In the rows, zero is written as 128.
Known rows, with every step that occurs:
J/C: [125  79 126 131 126 142 138 134 152 117 126  91 143 126 137 144 149 126
 128 124 122 119  98 162 109 124 109]
V/M: [139 128 122 120 135 144 140 147 126 129 125 111 111 163 134 137 151 152
 131 142 120 129 154 142 139 136 128]
J/Z: [116 118 141 142 164 143 151 118 152 130 137 127 121 111 137 127 116 119
 145 136 107 135 146 121 132 148 107]
Z/J/T: [ 97 102  82 126 120 157 164 150 146 101 158  91 146 120 142 119 163 157
 148 113 133 103  84 111 145 146 115]
K/L: [115 104  99 145 142 117 157 127 116 150 108 132 138 135 125 118 115 151
 139 123 135 107 120 133 149 144 130]
Z/J: [144 118 102 131 124 148 143 145 121 110 136 101 132 119 129 121 153 139
 128 114 155 109 109 129 145 139 135]
J/U: [123 102 135 142 120 145 167 140 147 134 136 111 163 134 129 126 140 122
 134 149 106 133  94 119  90 114 120]
U/J/C: [146  60 169 132 127 157 137 129 141 109 139  65 141 133 134 123 190 135
 139 120 147 114 108 175 130 119 113]
E/L/C/J: [130  49 140 128 145 143 117 120 112 153 107 107 125 159 105  74 194 168
 123 114 162 120 101 126 125 134 134]
L/K: [ 94 113 122 122 159 111 145 105 134 120 112 137 120 143 131 131 142 122
 107 129 125 129 114 128 123 159  89]
C/E/L/K: [ 99 115 131 128 150 127 111 106 114 126  70 155 164 153  97  89 168 147
 101 119 136 151 116 127 124 193  95]
Z/J/T/M/V: [ 86  95  66 131 134 188 157 111 159 110 140  88 101 141 138 114 198 177
 194 119 143 101 125 115 198 144  90]
K/L/C/E: [ 76 115 116 128 146 143 135 136 155 170  54 114 172 130  90 106 129 167
 162  94 134 105  78 144 170 218 130]
V/M/T/J/C: [145  58 108 127 175 181 159 175 153 118 142  79  89 133 161 115 199 159
 184 117 115 134 116 166 141 134 123]
U/J/T/M/V: [ 91  85 135 127 139 181 143  87 152 120 143  89 101 154 135 103 214 177
 205 127 140 114 153 134 205 126  85]
E/L/C/J/U/T/M/V: [ 71  36 147 139 167 188 148  94 165 156 106  59 123 182 100  38 237 184
 183 124 123 113 111 119 179 132 115]
E/L/K: [117  73 110 128 158 107 128 106 112 121 105 153 136 167 124 101 176 143
  89 128 143 129 116 122 116 152  92]
M/T/U/J/C/L: [105  19 152 150 136 167 147 140 131  97 129 103 160 157 135  47 230 150
 153 104 120 137 101 162 159 120 107]
M/V: [112 136 117 129 161 138 122 103 114 156 114 109  98 138 115 130 128 144
 163 113 145 124 138 134 160 125 110]
J/U/T/M/V: [ 67 115 132 142 151 172 163 101 182 134 130  84 124 150 123  92 171 144
 187 141  86 121 133 121 181 126 112]
V/M/T: [116 124  95 122 174 158 148 164 125 126 122 114 100 144 135 114 152 152
 164 133 107 133 154 145 163 133 129]
U/J: [149 108 173 129 131 142 128 124 114 120 139 102 127 134 123 110 170 139
 139 124 154 123 137 142 150 123 130]
E/L: [147  89 116 135 125 125 113 129 104 130 122 144 140 154 124 103 161 149
 109 125 146 128 131 121 121 123 127]
V/M/T/U/J/C/L: [116  17 145 143 144 184 159 159 131  96 126  86 141 191 140  55 252 174
 153 120 115 138 126 176 169 128 110]
M/T: [102 125 104 129 164 143 140 147 126 127 124 127 119 111 130 105 129 128
 159 115 112 132 128 131 151 130 127]
L/E: [109 149 125 149 129 132 104 142 145 131 115 152 152 127  90 134 119 152
 138 109 146 127  97 123 160 170 111]
E/L/C: [123  60 111 117 135 135 111 136 138 148 101 122 147 163 119 104 184 161
 119 108 150 105  87 124 132 155 125]
V/M/T/U: [123 108  88 114 148 170 147 173 140 123 131 147 110 167 126  92 176 156
 162 138  90 151 138 114 148 136 125]
U/J/T: [101  97 153 122 125 151 151 127 138 111 164  90 144 138 136 109 183 159
 162 122 134 118 113 128 150 126 109]

Rows:
[132  80 121 143 159 163 179 162 147 137 155 114 133 104 149  92 165 130
 187 127 108 150  85 111 112 117 131] => M/T/J/U
[ 92  98 104 112  97 147 147 139 168 118 160 150 155 151 136 102 164 152
 148 132  92 143  86  83 115 134 105] => J/T/U
[109 125 169 136 183 146 154 122 174 117 170 104 107  96 149  83 142 132
 177 112  92 136 141 107 164 161 132] => U/T/J/Z
[118 134 156 121 149 132 131 131 153 118 162 105 112 112 141  88 156 142
 159 103 111 131 119 115 161 143 155] => U/T/J
[ 91  97 177 152 131 172 173 113 172 110 146  87 136 139 121  60 184 136
 154 157  88 142 141 116 141 109 137] => C/J/U/T/M
[106  86  80 132 103 176 165 135 171  83 152 108 133 130 153 110 200 162
 158 132 125 106 117 113 165 151 107] => Z/J/T/M
[119  45 108 124 197 178 140 151 144 115  85 103 127 159 133  75 238 178
 158 109 125 157 103 165 134 201  88] => V/M/T/J/C/E/L/K
[160  63 136 131 128 148 140 137 155 117 147  97 117 115 156 130 175 138
 150 116 138 132  90 151 105 126 120] => T/J/C
[ 73 106  91 127 139 167 142  92 166 125 132 113 100 147 139 122 177 167
 194 132 118 119 144 119 183 133  83] => J/T/M/V
[ 50  49 108 133 156 144 179 121 145 164 112  83 139 148 120  91 161 188
 174 107 135  94  69 123 153 158 111] => K/L/C/J/T
[132  79 139 136 115 158 103 135 135 123  88 113 181 138 107  98 174 152
 122 117 136 140 101 160 110 159 114] => J/C/E/L
[ 73 143 124 128 158 157 121  87 164 123 121 100  90 143 121  95 163 150
 179 118 105 116 170 128 219 140 118] => U/T/M/V
[108  44 173 170 103 155 113 133 151  99 122 125 193 174  96  78 221 174
 129  98 152 132  69 156 166 161  89] => T/U/J/C/L/E
[134  89 138 121 142 165 137 149 126 116 146 136 129 139 117  63 197 140
 168 117 120 143 120 116 159 124 126] => M/T/U/J
[ 74  26 106 127 154 181 129  84 147 153 109  92  97 181 117  67 240 210
 190 117 152 109 120 118 181 139  90] => E/L/C/J/T/M/V
[ 69  86 165 173 146 134 117 133 179 100 134  94 168 133 121  81 181 174
 151  74 133 121  69 152 190 182 116] => U/T/J/C/L/E
[ 98  81 171 134 184 159 153 108 155 150 123  87 107 119 115  97 147 139
 160 126 125 124 118 127 139 159 110] => L/C/J/Z
[133 130 139 133 117 144  93 128 111 134  89 146 169 137  96  86 150 153
 121 116 140 149 130 128 130 165 129] => C/E/L
[ 68  91 136 148 154  96 144  88 114 111  95 139 139 161 138 101 157 132
  88 120 129 130 126 140 137 162  89] => C/L/K
[150  59 180 138 117 174 105 131 120 112 100  85 182 143  98  82 216 159
 134 107 160 135 110 175 134 155 114] => U/J/C/E/L
[114  82 160 124 131 202 125 155 160 109 114 103 169 121  96  63 207 142
 183 106 109 156  90 153 151 162 111] => M/T/U/J/C/E
[115 109  96 122 138 153 136 154 142 125 134 163 131 132 120  82 156 129
 159 124  94 150 110 102 138 130 124] => M/T/U
[159  94 163 117 105 151 128 132 127 118 151 135 138 156 115  86 194 139
 138 129 133 139 122 114 136 123 129] => T/U/J
[ 88  74 157 124 167 147 122 113 168 106 105  98 162 136 123  64 217 156
 133  92 117 144  79 144 139 205 101] => U/T/J/C/E/L/K
[100  54 143 160 123 128 138 116 134 108 111  95 158 147 148 115 163 137
 107 115 128 121 108 174 125 125 106] => J/C/L
[132  83 146 126 185 197 175 160 145 119 152 118 106 156 130  67 205 155
 188 139  96 150 163 123 173 150 106] => V/M/T/U/J/Z
[130  90 169 153 132 153 172 125 119 138 140  96 140 132 115  93 145 127
 138 153 126 148 107 119  84  93 126] => C/J/U
[ 92  19 117 112 111 163 133 130 147 142 137 129 151 184 110  49 230 193
 144 119 126 133  58  83 112 139 108] => E/L/C/J/T/U
[ 57  87 178 130 156 161 169 130 177 146 133  47 155 136 103  73 173 143
 154 121  97 116  65 122 132 139 137] => L/C/J/U/T
[ 95  39 143 164 148 185 133 171 149  98 115 108 167 191 105  63 244 197
 165 101 134 137  95 170 200 168  91] => V/M/T/U/J/C/L/E
[ 80  28 106 156 150 130 168 113 131  81 101  76 154 153 148 107 202 139
  84 104 151  99  79 171 135 170  77] => Z/J/C/L/K
[125 109 122 134 116 182 133 151 153 101 102  69 174 104 107 122 166 138
 139 103 146 119  79 168 135 176 119] => Z/J/C/E
[157  84 147 140 122 150 169 144 148 137 156 114 141 121 145 115 161 133
 155 137 121 146  87 108  88 117 133] => T/J/U
[143  41 131 117 146 199 158 176 149 105 141  80 124 173 130  87 238 163
 171 129 109 137 115 163 150 127 109] => V/M/T/U/J/C
[135  45 148 130 129 198 113 156 135 114 104 117 184 147  95  37 242 165
 164 104 128 156  91 150 142 155 112] => M/T/U/J/C/E/L
[138  92 109 146 116 163 183 161 141 118 143  86 166 125 130 120 163 129
 133 135 133 115  77 119 107 128 127] => Z/J/U
[ 64  39 133 151 153 113 154  93 137 100  94 102 153 162 150 116 178 130
  86 115 125 121  93 174 120 156  67] => J/C/L/K
[108  88 155 120 146 143 130 117 136 150 112  92 112 136 107 100 162 148
 141 114 145 118 102 134 134 141 133] => L/C/J
